Known rows, with every step that occurs:
J-Z-S-A-B: [ 0.080 -0.419 -0.576  2.840  2.492 -0.884 -2.770 -1.590  1.661 -0.613
  2.114  0.215 -4.210  2.109 -1.345  0.335 -0.352 -0.767  0.261 -1.195
  0.012 -0.419]
Z-S-A: [-0.185  2.206 -1.261  1.252  0.829 -0.033 -3.429 -2.411  0.907 -0.001
  2.166 -0.087 -0.880  0.689  0.043 -2.554  0.139 -0.511  0.460 -0.331
 -2.266  0.464]
A-J-Z-S: [ 0.601 -2.568  0.574 -2.779  0.991 -1.027  0.159 -0.031 -0.424 -0.667
 -0.409 -0.740 -1.000  1.151 -1.786  0.033 -2.720 -0.153 -0.095 -0.617
  1.637  0.399]
D-J: [ 0.089 -1.784  0.392 -0.739  1.408 -0.886 -0.192 -0.059  1.068 -1.918
  0.696  0.138 -0.754  0.502  0.151 -0.027  0.699 -0.393 -0.698 -0.142
  0.379  4.020]
U-J-Z-S: [-2.205 -0.730  1.935  0.477  1.152 -0.844 -0.467 -0.150  0.454  1.510
  2.541  0.451 -0.772  2.480 -0.502 -0.246 -0.130 -1.242 -1.426 -1.457
  0.654  0.426]
M-A-J-Z: [ 1.378 -4.298 -2.047 -4.833  1.313 -1.179  1.706  0.001 -0.840 -0.662
 -2.811  0.242  0.641  0.560 -1.365  1.035 -3.254  2.901  0.985  0.241
  1.205  0.937]
S-A-J: [ 1.350 -1.563 -2.452 -1.147  1.384 -0.046 -1.713 -2.927 -0.136 -2.925
  1.355 -0.421  0.146  0.299  0.796  0.058 -2.144  1.997  0.756  1.559
 -1.037  1.380]
M-A: [ 1.140 -0.490 -2.638 -2.132  1.989 -0.483 -0.738 -0.706 -0.577 -0.444
 -1.393  0.989  1.581  0.767  0.013 -1.039 -0.780  1.939  0.657 -0.347
 -1.539  1.764]
J-Z-S: [-0.994 -1.024  0.096 -1.028  2.190 -2.060 -0.771 -0.031 -0.080  0.604
  0.467 -0.414 -0.956  2.142 -1.984 -1.047 -0.498 -2.366 -0.419 -1.358
  0.736  0.895]
U-Z-S-M-A: [ 2.247  5.718  0.348  1.480 -3.443  2.001 -1.462 -2.239  0.021  0.926
 -1.918  2.170  1.462 -2.433 -0.988 -1.721  0.512  1.458  0.506 -1.262
 -2.748 -2.804]
Z-S-M-A: [ 1.483  2.622  0.690  0.618 -1.751  2.879 -1.105 -1.607  0.352  1.700
 -2.724  1.726  1.377 -1.989 -1.241 -2.077  1.655  0.043  0.101 -1.745
 -2.282 -1.089]
D-J-Z-S-A-B: [ 0.295 -1.047  1.478  2.939  0.431 -0.607 -1.544 -0.255  3.420 -0.596
  1.894  0.594 -6.178  0.878 -1.669  0.875  0.646 -0.355 -0.138 -1.322
  0.939  1.250]
Z-S: [ 0.351  1.384  0.212  0.040  1.683 -0.172 -2.369 -0.708  0.063 -0.417
  1.026 -0.062  0.080  1.265 -0.384 -2.070  0.063 -1.167 -0.353 -1.157
 -1.420  1.228]
S-A-U: [-0.401  0.038 -2.989  0.555  2.552 -1.640 -1.179 -0.028 -1.438 -1.989
  2.507 -1.641  1.479  1.052  2.737 -0.157  1.787 -1.325  0.431  2.468
 -0.718  0.777]
U-D-J-Z-S: [-1.573 -0.611  2.490  0.558 -1.270 -0.833  1.496  1.111  2.317  1.133
  0.293  0.605 -3.153 -0.572 -2.117  0.710 -2.569 -0.612 -0.814 -1.289
  1.506  2.097]
D-J-Z-S-A: [-1.325 -0.868  0.502  0.204 -1.034 -1.872 -0.445 -0.538  2.631  0.972
  1.270 -0.044 -3.821  0.431 -1.680 -0.848  0.286 -1.191 -0.041 -0.620
  0.863  2.030]
U-A: [-1.214 -1.191 -2.441 -1.026  3.820  0.254 -0.425 -0.143  0.308 -1.242
 -1.547 -0.819  1.003  0.617  0.469  0.154 -1.734  1.774  0.646 -0.552
 -1.146  2.466]
Z-S-M-A-U-J: [ 0.219  3.158  2.537  2.520 -3.026  3.770  0.651  1.380 -0.642  2.231
 -0.506  1.191  3.051 -1.973  2.070 -0.436  4.034  0.129 -0.914 -0.218
 -1.469 -2.380]
M-A-J: [ 2.702 -2.089 -1.915 -3.773  0.733  0.647  0.275 -0.653 -0.879 -1.581
 -2.350  0.540  1.746 -0.259  0.347 -0.102 -2.799  4.204  1.044  0.440
 -0.767  1.182]
J-Z-S-A-U-D: [-2.291  0.963 -0.839  1.744  0.045 -1.305  0.535  1.212  0.000  1.234
  2.059 -0.971 -1.118  0.250  0.541  0.402 -1.354 -1.391  0.413  1.330
  0.445 -1.075]
A-U-D-J-Z-S: [-1.578 -0.503  2.661  0.799 -1.463 -1.122  3.125  3.959  0.813  0.693
  0.379 -0.664 -2.083 -0.545  0.093  1.588 -0.604 -1.520 -0.578  0.459
  2.497  1.160]
Z-S-A-U: [-0.223  2.492 -1.173  1.452  0.730 -0.432 -2.066  0.472 -0.482 -0.388
  2.338 -1.378  0.500  0.615  2.180 -1.776  1.893 -1.493  0.486  1.306
 -1.188 -0.516]
A-J: [ 1.772 -2.599 -1.051 -2.522  2.339 -0.266 -0.672 -1.361 -1.070 -3.338
  0.083 -0.610  1.197  0.710  0.382  0.676 -2.187  1.429 -0.042  0.854
  0.057  1.882]

Rows:
[-1.408  0.013 -1.438 -0.081  1.402 -2.080 -1.912 -1.841  0.705  0.917
  1.673 -0.303 -1.997  1.680 -1.552 -1.506 -0.485 -1.687  0.301 -0.525
 -0.184  0.315]
J-Z-S-A
[-1.360  2.630  0.615  3.135 -0.297  0.800 -1.667  0.354 -0.012  0.490
  4.505 -0.538  0.658  0.892  3.567 -0.825  2.338 -0.521 -0.350  1.151
 -1.429 -1.020]
Z-S-A-U-J
[-0.716  2.650  1.394  3.135 -2.687  0.879  0.432  1.519  1.759  0.084
  2.300 -0.477 -1.753 -1.961  2.244 -0.022  0.012  0.209  0.346  1.522
 -0.565  0.662]
Z-S-A-U-D-J
[-1.443 -2.240 -0.984 -1.610  1.191 -1.439  2.586  2.955 -1.547  0.927
  0.178  0.133  1.967  1.862  1.997  1.523  1.025  0.712 -0.282  1.038
  1.326 -0.227]
M-A-U-J-Z
[ 1.934  5.061 -1.195  0.044 -1.505 -0.385 -0.483  1.782 -1.454 -0.064
 -0.411  0.119  2.166 -0.245  2.119 -1.637  0.383  2.044  1.259  0.566
 -1.645 -2.395]
M-A-U-Z-S
[ 0.448 -4.682 -1.085 -3.564  2.682 -2.214  0.945 -0.524 -1.032 -2.160
 -0.411 -0.846 -0.025  1.660 -1.232  1.584 -2.815  0.190 -0.243  0.499
  2.209  1.647]
A-J-Z
[-1.505 -0.016 -1.584  0.199  1.114 -2.420 -0.366  1.152 -0.809  0.473
  1.787 -1.626 -0.562  1.614  0.656 -0.571  1.281 -2.768  0.410  1.122
  0.857 -0.761]
J-Z-S-A-U
[ 1.586  0.577 -0.638 -0.369 -0.351  0.911 -2.422 -2.614  0.588 -1.139
  1.426 -0.464 -0.697 -0.123  0.309 -1.500 -1.930  1.815  0.977  0.631
 -1.406  0.023]
Z-S-A-J
[ 1.193  0.486 -1.097 -0.043 -0.177  1.480  1.086  1.025 -1.927 -0.399
 -2.587  0.289  3.771 -1.768  1.374  0.197  3.381 -0.784 -0.054  0.989
 -0.742 -0.700]
S-M-A-U
[-0.782 -4.949 -2.006 -3.942  2.938 -0.597  2.025  0.498 -0.183 -1.637
 -3.109 -1.590 -0.085  0.651 -0.766  2.226 -4.605  2.677  0.914  0.005
  1.730  1.386]
U-A-J-Z
[-2.227 -1.852 -0.661  0.861 -0.376 -1.970  2.677  1.851  0.992 -0.360
  1.757 -0.699 -2.088 -0.549  0.980  2.637 -0.616 -0.831  0.094  2.211
  2.169  1.874]
S-A-U-D-J-Z
[-1.053  0.615  2.356  1.051 -2.470  2.139  0.739 -0.775  0.797  3.652
 -1.117  2.281  0.485 -0.778 -1.645 -0.147  1.358 -0.085 -1.082 -2.143
 -0.381 -1.738]
U-J-Z-S-M-A
[-0.819 -1.601  1.991 -1.034  0.002 -1.896  0.485  1.156  1.625  0.533
 -0.001  0.053 -2.778  0.974 -2.211 -0.476  0.252 -1.802 -0.687 -1.579
  1.879  2.502]
D-J-Z-S
[-2.409 -3.087  0.206 -0.459  3.044 -1.991  0.177 -0.493 -0.444 -0.123
  2.398  0.469  0.126  2.867 -0.113  1.497 -0.481 -1.033 -1.477 -0.484
  1.176  1.716]
U-J-Z
[-0.348 -1.743  1.219 -0.941 -0.868  2.624  1.609 -0.294  0.540  0.661
 -4.394 -0.817 -0.221 -2.238 -2.314  1.206 -2.111  0.788  0.147 -1.382
  1.002 -1.013]
U-A-J-Z-S-M
[-1.339 -1.422  0.644  0.218 -0.761  0.663  3.030  1.722 -1.549  1.469
 -1.082  0.940  2.674 -0.545  1.111  2.300  2.945 -0.864 -1.182  0.574
  1.251 -1.472]
S-M-A-U-J-Z
[ 1.118  5.434  1.393  3.129 -2.021  0.785 -0.771  0.094 -1.619 -1.091
  0.656 -0.321  2.230 -1.501  1.156 -0.387  3.041 -2.402 -0.479  0.621
 -1.070 -3.117]
A-U-Z-S-M
[-2.104  0.329  3.315  2.654 -1.081  0.879  1.482  1.548 -0.994  1.770
  1.213 -0.207  1.273  0.037  0.715  1.381  3.891 -3.993 -2.167 -0.190
  1.493 -1.947]
A-U-J-Z-S-M
[-2.823 -1.916 -1.332  0.982  1.977 -2.086  0.664  0.751 -1.021 -0.012
  3.897 -0.872  0.552  2.300  2.643  1.839  1.595 -1.489 -0.703  2.080
  1.312 -0.150]
S-A-U-J-Z
[ 2.873 -1.141 -0.485 -1.845 -1.274  2.770  0.603 -1.914 -0.677 -1.104
 -3.770  1.020  2.453 -2.671 -0.642  0.453 -0.669  2.573  0.263  0.089
 -0.972 -0.303]
S-M-A-J
[ 1.117 -0.303 -2.518 -1.919  1.921 -0.673  0.799  2.267 -1.915 -0.798
 -1.159 -0.394  2.947  0.508  2.201 -0.317  1.021  0.920  0.748  1.277
 -0.589  0.595]
M-A-U
[-1.421  0.087  0.958 -0.485 -0.560 -0.146  1.739  3.457 -0.821  2.609
  0.244  0.237  1.197  1.258  1.409  0.079  0.989  0.459 -0.289 -0.158
  0.667 -1.382]
M-A-U-J-Z-S
[-0.861  3.324 -0.570  3.055 -0.473  0.581 -0.978  0.219 -0.098  0.094
  2.605 -0.822  0.110 -0.696  2.157 -0.546 -0.710 -0.149  0.570  1.637
 -1.572 -0.826]
Z-S-A-U-D
[ 0.879 -1.672  2.096 -0.841 -1.090  1.059  0.545 -1.281 -0.292 -0.017
 -1.829 -0.136 -0.182 -0.972 -2.633  0.650 -0.443 -1.769 -0.911 -0.849
  1.432 -1.037]
A-J-Z-S-M
[ 2.266  3.845 -1.086  0.716 -2.026  0.204 -2.764 -3.502  0.498 -1.981
  2.077 -0.045 -0.546 -0.622  0.631 -1.190 -2.813  3.085  1.493  0.987
 -2.054 -1.690]
U-Z-S-A-J
[ 3.848  5.422  1.294  4.338 -2.084  3.254 -2.213 -2.180  0.971 -0.642
 -1.536  2.868 -0.810 -2.007 -0.937  0.166  0.900  2.450  0.357 -1.953
 -2.784 -3.394]
U-Z-S-M-A-B
[ 1.465  2.811  0.664  0.819 -2.023  2.542  0.308  1.472 -1.253  1.419
 -2.480  0.387  2.804 -2.190  0.899 -1.332  3.432 -0.932  0.046 -0.019
 -1.263 -2.135]
Z-S-M-A-U
[-0.519 -2.673 -0.376 -2.933  1.030  0.428  1.272  0.890  0.615  0.071
 -3.104 -1.445 -0.879  0.003 -1.456  0.564 -4.326  2.503  0.932 -1.075
  0.914  0.377]
U-A-J-Z-S
[-1.348 -0.536  0.621  0.254 -1.109 -2.086  0.894  2.431  1.068  0.582
  1.519 -1.317 -2.538  0.495  0.472 -0.060  2.192 -2.283  0.319  1.109
  1.928  0.873]
D-J-Z-S-A-U
[-0.679 -0.887  3.590  0.727 -2.187  0.252  1.084 -0.089  1.645  1.211
 -1.160  0.695 -2.097 -1.348 -3.033  0.101  2.500 -3.512 -1.533 -1.767
  1.714  1.104]
D-J-Z-S-M
[ 3.865  4.302  0.887 -0.073 -4.786  3.166 -0.399 -2.445 -0.190 -0.271
 -2.893  1.697  1.719 -3.376 -0.896 -0.699 -1.334  3.640  0.827 -0.585
 -2.080 -3.069]
U-Z-S-M-A-J
[ 1.506 -3.412 -0.619 -3.127 -0.846  0.820  2.193 -1.209 -0.801 -0.064
 -4.153  0.871  1.263 -1.567 -2.275  1.621 -1.129  1.391  0.094 -0.008
  1.170 -0.518]
S-M-A-J-Z
